Each row comes from the steps of one path. Every step used is in the known rows, and no mark comes twice. Write the path behind each row, first mark first.
Known rows
loga, mirel, sidudot: [-1.23 -2.26  0.50 -4.16 -0.05  4.53  0.98  0.97  1.78 -1.36 -0.02 -0.03
 -1.52  0.98  2.61  0.47 -0.52  3.64  0.36 -0.30 -1.04  0.54]
vumot, gemigi: [ 2.09  0.13  1.37 -1.26  0.41  0.91  0.48  0.69  0.68  0.40 -0.69  3.30
  1.24  1.25  3.44  0.70 -0.40  3.31  0.69 -1.75 -0.32 -0.97]
zepeve, gemigi, loga, mirel, sidudot: [-0.84 -1.93  0.92 -4.52  0.11  4.54  0.31  1.01  2.34 -1.59 -0.35  1.04
 -1.87 -0.52  2.38  0.16 -0.90  4.47  1.05 -0.83  0.31  1.04]
mirel, sidudot, melib: [ 0.41 -2.34  2.26 -3.53 -1.16  4.97  1.01  0.64  2.31 -0.35 -1.65 -0.20
 -2.45 -1.30  1.49  0.94  0.95  3.44  0.26  0.13 -2.69 -0.30]
mirel, sidudot, melib, dinid, feto: [ 2.15 -2.94  3.05 -3.58 -1.15  4.68  0.66  0.68  0.73 -1.75 -1.95  5.04
 -4.83  1.77  2.53  1.99  1.16  3.61  2.06 -1.51 -3.46  0.26]
zepeve, mirel, sidudot: [-0.97 -1.62  2.35 -4.34  0.88  3.70  1.88  0.39  2.38 -1.54 -0.81  0.82
 -4.16  0.12  1.79 -0.40 -0.17  4.99  1.17 -1.42 -0.92  0.54]
gemigi, loga, mirel, dinid, feto: [ 0.94 -2.63  2.34 -3.91  0.34  3.98  0.55  1.02  0.29 -1.75 -0.69  6.54
 -3.32  1.59  1.81  2.11 -0.07  2.09  0.42 -0.98 -2.54  1.42]
sidudot, melib, dinid, gemigi: [ 0.02 -1.76  3.27 -3.70 -1.54  4.08  0.11  0.22  0.28 -1.37 -2.76  3.42
  1.95 -1.28  4.21  0.93 -0.92  2.41  1.74 -1.05 -1.75  1.67]
zepeve, feto: [ 2.10  0.98  1.48 -3.11 -0.27  2.82  1.17  0.57  1.83 -1.17 -0.73  4.72
 -2.86  2.00  1.19  3.59  0.46  1.97  3.00 -1.52 -3.71 -0.66]
dinid, mirel, sidudot, feto: [ 0.09 -1.74  1.57 -3.51  0.95  4.07  1.59  0.52  0.60 -1.91 -1.54  1.95
 -4.17  0.10  2.67  0.36 -0.49  6.62  2.15 -0.79 -2.45 -0.29]
gemigi, loga, mirel: [-1.99 -0.38 -0.43 -3.63  1.37  4.64 -0.75  0.71  1.68 -1.35  1.09  2.20
  2.47 -0.75  0.24  0.74 -2.16  1.92  1.74  0.19  0.64  0.98]
sidudot, melib, dinid: [ 0.15 -1.72  2.43 -2.98 -0.89  5.43 -0.06 -0.24  1.43 -1.29 -0.79  3.22
 -2.31 -0.98  1.75  0.16 -0.21  3.06  3.08 -0.36 -1.55  0.95]
zepeve, melib, dinid: [ 0.64 -1.72  2.98 -3.10 -0.13  3.87  0.88 -0.38  1.46 -1.56 -0.69  3.39
 -1.39 -0.61  3.83  0.95  0.69  2.50  4.38 -1.73 -1.07  1.08]
mirel, sidudot, gemigi, loga, feto: [-0.79 -0.04  0.00 -3.23  0.81  3.96  0.49  1.23  1.74 -1.72 -0.33  4.66
  0.05  1.45  0.72  1.23 -2.42  4.36  0.72 -1.06 -3.02  0.01]
dinid, gemigi, loga, mirel, sidudot, melib: [-0.51 -2.57  1.98 -4.23 -1.60  5.68 -0.26  0.98  2.73 -0.50 -1.59 -0.28
  0.01 -2.11  2.05  0.67 -0.19  3.78  0.25  0.63 -1.25  0.27]
mirel, sidudot: [ 0.17 -2.58  1.56 -4.00  0.82  3.34  2.18  0.70  1.38 -1.35 -0.81  1.12
 -3.14  0.77  2.58  0.32  0.31  3.44  0.56 -1.10 -1.88  0.61]
loga, feto: [-0.39  1.39  0.05 -3.11  1.45  3.52  1.09  0.91  0.57 -1.80 -0.12  3.67
  2.43  3.72  1.31  2.58 -1.78  2.58  0.72 -1.40 -4.85 -0.47]
mirel, dinid, gemigi, loga: [ 0.05 -2.42  2.87 -4.52  2.25  2.87  0.46  0.49  0.96 -1.63 -1.19  5.74
  1.01 -2.64  2.05 -0.21 -1.72  1.89  1.20 -0.84  0.23  2.92]
vumot, gemigi, loga, mirel, dinid, feto: [ 1.66 -2.50  2.48 -3.39  0.01  3.32  0.15  1.17  0.45 -1.25 -0.74  6.80
 -2.88  1.89  2.61  1.84 -0.11  2.84  0.20 -1.22 -1.89  0.93]
sidudot, feto: [ 1.39  0.90  0.69 -2.33  1.07  3.68  1.69  0.59  0.25 -1.63 -1.90  3.20
 -1.75 -0.32  0.97  1.53 -1.00  3.66  2.66 -0.64 -3.57 -0.35]
loga, mirel: [-2.15  0.20 -0.55 -3.05 -0.07  4.52 -0.07  0.67  0.85 -1.12  0.62  1.00
  2.36  0.79  1.18  1.73 -1.54  1.52  0.94 -0.04 -1.07  0.31]

Which path is each row?
[ 0.49 -2.62  2.09 -3.26 -1.06  4.07  0.49  1.08  0.27 -1.48 -1.09  6.80
 -4.36  1.01  1.70  2.16 -0.23  2.48  0.00 -0.95 -2.53  1.24] => sidudot, gemigi, loga, mirel, dinid, feto
[-1.78 -3.00  1.20 -3.13  0.46  3.53  0.43  0.48  1.71 -1.02 -0.42  4.02
 -3.53 -2.57  0.72 -0.65 -1.20  4.66  1.20 -0.85  0.93  1.05] => dinid, mirel, sidudot, gemigi, loga
[-0.55 -2.39  2.97 -4.21 -2.19  4.80 -0.24  0.50  0.85 -1.47 -2.48  2.35
  1.66 -1.04  4.81  0.60 -1.13  3.25  1.40 -0.63 -1.20  1.69] => loga, mirel, sidudot, melib, dinid, gemigi
[ 1.43 -0.64  0.53 -3.15  0.54  4.26  0.60  1.25  1.85 -1.40 -1.40  2.13
 -2.35 -0.42  2.44  0.10 -1.53  6.30  2.27 -0.09 -1.14 -0.45] => vumot, gemigi, loga, mirel, sidudot, feto
[-2.64 -0.42 -0.82 -2.71 -0.62  4.79 -0.84  0.83  1.69 -0.93  0.53  2.57
  1.02 -1.55  0.11  0.79 -2.43  2.49  1.18  0.28  0.67  0.71] => sidudot, gemigi, loga, mirel
[ 1.07 -1.51  1.69 -4.04 -0.27  5.05  0.65  0.99  1.97 -2.05 -2.20  2.14
 -1.89 -1.50  3.73  0.46 -1.14  6.01  3.40 -0.35 -1.38  0.51] => zepeve, melib, dinid, gemigi, loga, mirel, sidudot, feto
[ 1.00 -0.07  0.72 -3.58 -0.02  4.85  0.73  1.09  1.70 -2.00 -1.95  2.13
 -3.25 -1.09  2.01  0.75 -1.37  6.09  2.57 -0.58 -1.71  0.08] => zepeve, gemigi, loga, mirel, sidudot, feto
[-2.75 -3.34  1.42 -2.10 -3.07  4.01  0.99  0.24  0.69 -0.81 -1.19  2.70
 -6.07 -0.82  2.86 -0.11 -0.42  5.73  0.29 -1.17 -0.76  0.35] => melib, dinid, mirel, sidudot, gemigi
[-3.21 -3.13  2.55 -3.54  1.23  3.84 -0.16 -0.87 -0.40 -1.91  0.97  3.57
 -1.88  0.79  3.19 -0.32 -0.49  4.87  2.67 -1.60  0.19  1.05] => melib, dinid, mirel
[-1.11 -2.80  1.04 -4.89  0.48  4.41  0.45  1.11  2.08 -1.56 -0.43  0.94
 -0.13 -0.28  2.87 -0.08 -1.23  3.89  0.66 -0.29  0.20  1.28] => dinid, gemigi, loga, mirel, sidudot
[-1.72 -3.36  1.50 -3.22  0.22  3.96  0.09  0.27  1.78 -1.31 -0.31  4.61
 -4.32 -2.63  1.11 -1.19 -1.39  5.12  1.96 -0.88  1.36  1.44] => melib, dinid, mirel, sidudot, gemigi, loga
[ 1.17 -1.94  2.66 -3.86 -0.51  3.87  0.28  1.00  0.28 -1.83 -1.33  6.79
 -3.80  1.17  2.15  2.53  0.10  2.67  0.52 -1.65 -2.45  1.49] => zepeve, gemigi, loga, mirel, dinid, feto
[ 0.31 -2.94  2.94 -4.71  1.18  4.02 -0.20  0.46  1.84 -1.70 -1.56  4.38
  0.56 -2.84  2.43 -0.73 -1.46  3.43  2.49 -0.76  0.66  2.27] => mirel, sidudot, melib, dinid, gemigi, loga
[ 0.85  0.99  0.34 -2.99  2.49  2.72 -0.14  1.20  1.62 -1.28  0.25  5.16
  3.20  2.60  1.55  1.20 -2.49  4.08  1.23 -1.47 -2.18 -0.51] => vumot, gemigi, loga, feto
[-0.61 -2.22  0.91 -2.91  0.31  3.48  0.77  0.72  2.00 -0.95 -0.85  4.10
 -3.36 -2.75  0.23 -0.41 -1.26  3.73  1.22 -0.71  0.36  1.09] => mirel, sidudot, gemigi, loga
[-1.19 -1.94  2.73 -4.11 -0.96  3.46  0.55  0.67 -0.19 -1.37 -1.87  3.80
  2.29 -0.62  4.45  1.15 -1.59  1.46 -0.58 -0.60 -1.56  2.59] => loga, mirel, dinid, gemigi
[-1.86 -1.11  0.62 -3.50  0.71  4.49 -0.19  0.78  1.55 -2.06  0.17  5.18
 -0.79  1.63  1.55  0.45 -2.52  5.78  1.45 -1.24 -2.03  0.34] => melib, dinid, mirel, sidudot, gemigi, loga, feto
[-1.94 -0.59  0.17 -4.01  0.69  4.36 -0.88  0.88  1.31 -1.43  0.09  2.39
  4.24 -1.06  1.56  0.96 -2.50  1.90  1.35 -0.04  0.65  1.38] => dinid, gemigi, loga, mirel
[-2.06 -4.58  2.69 -4.58  0.80  4.03  0.97 -0.11  0.91 -1.91  0.19  1.76
 -4.49  1.06  4.04 -1.02  0.19  6.02  1.58 -1.41 -0.13  1.07] => melib, dinid, mirel, sidudot
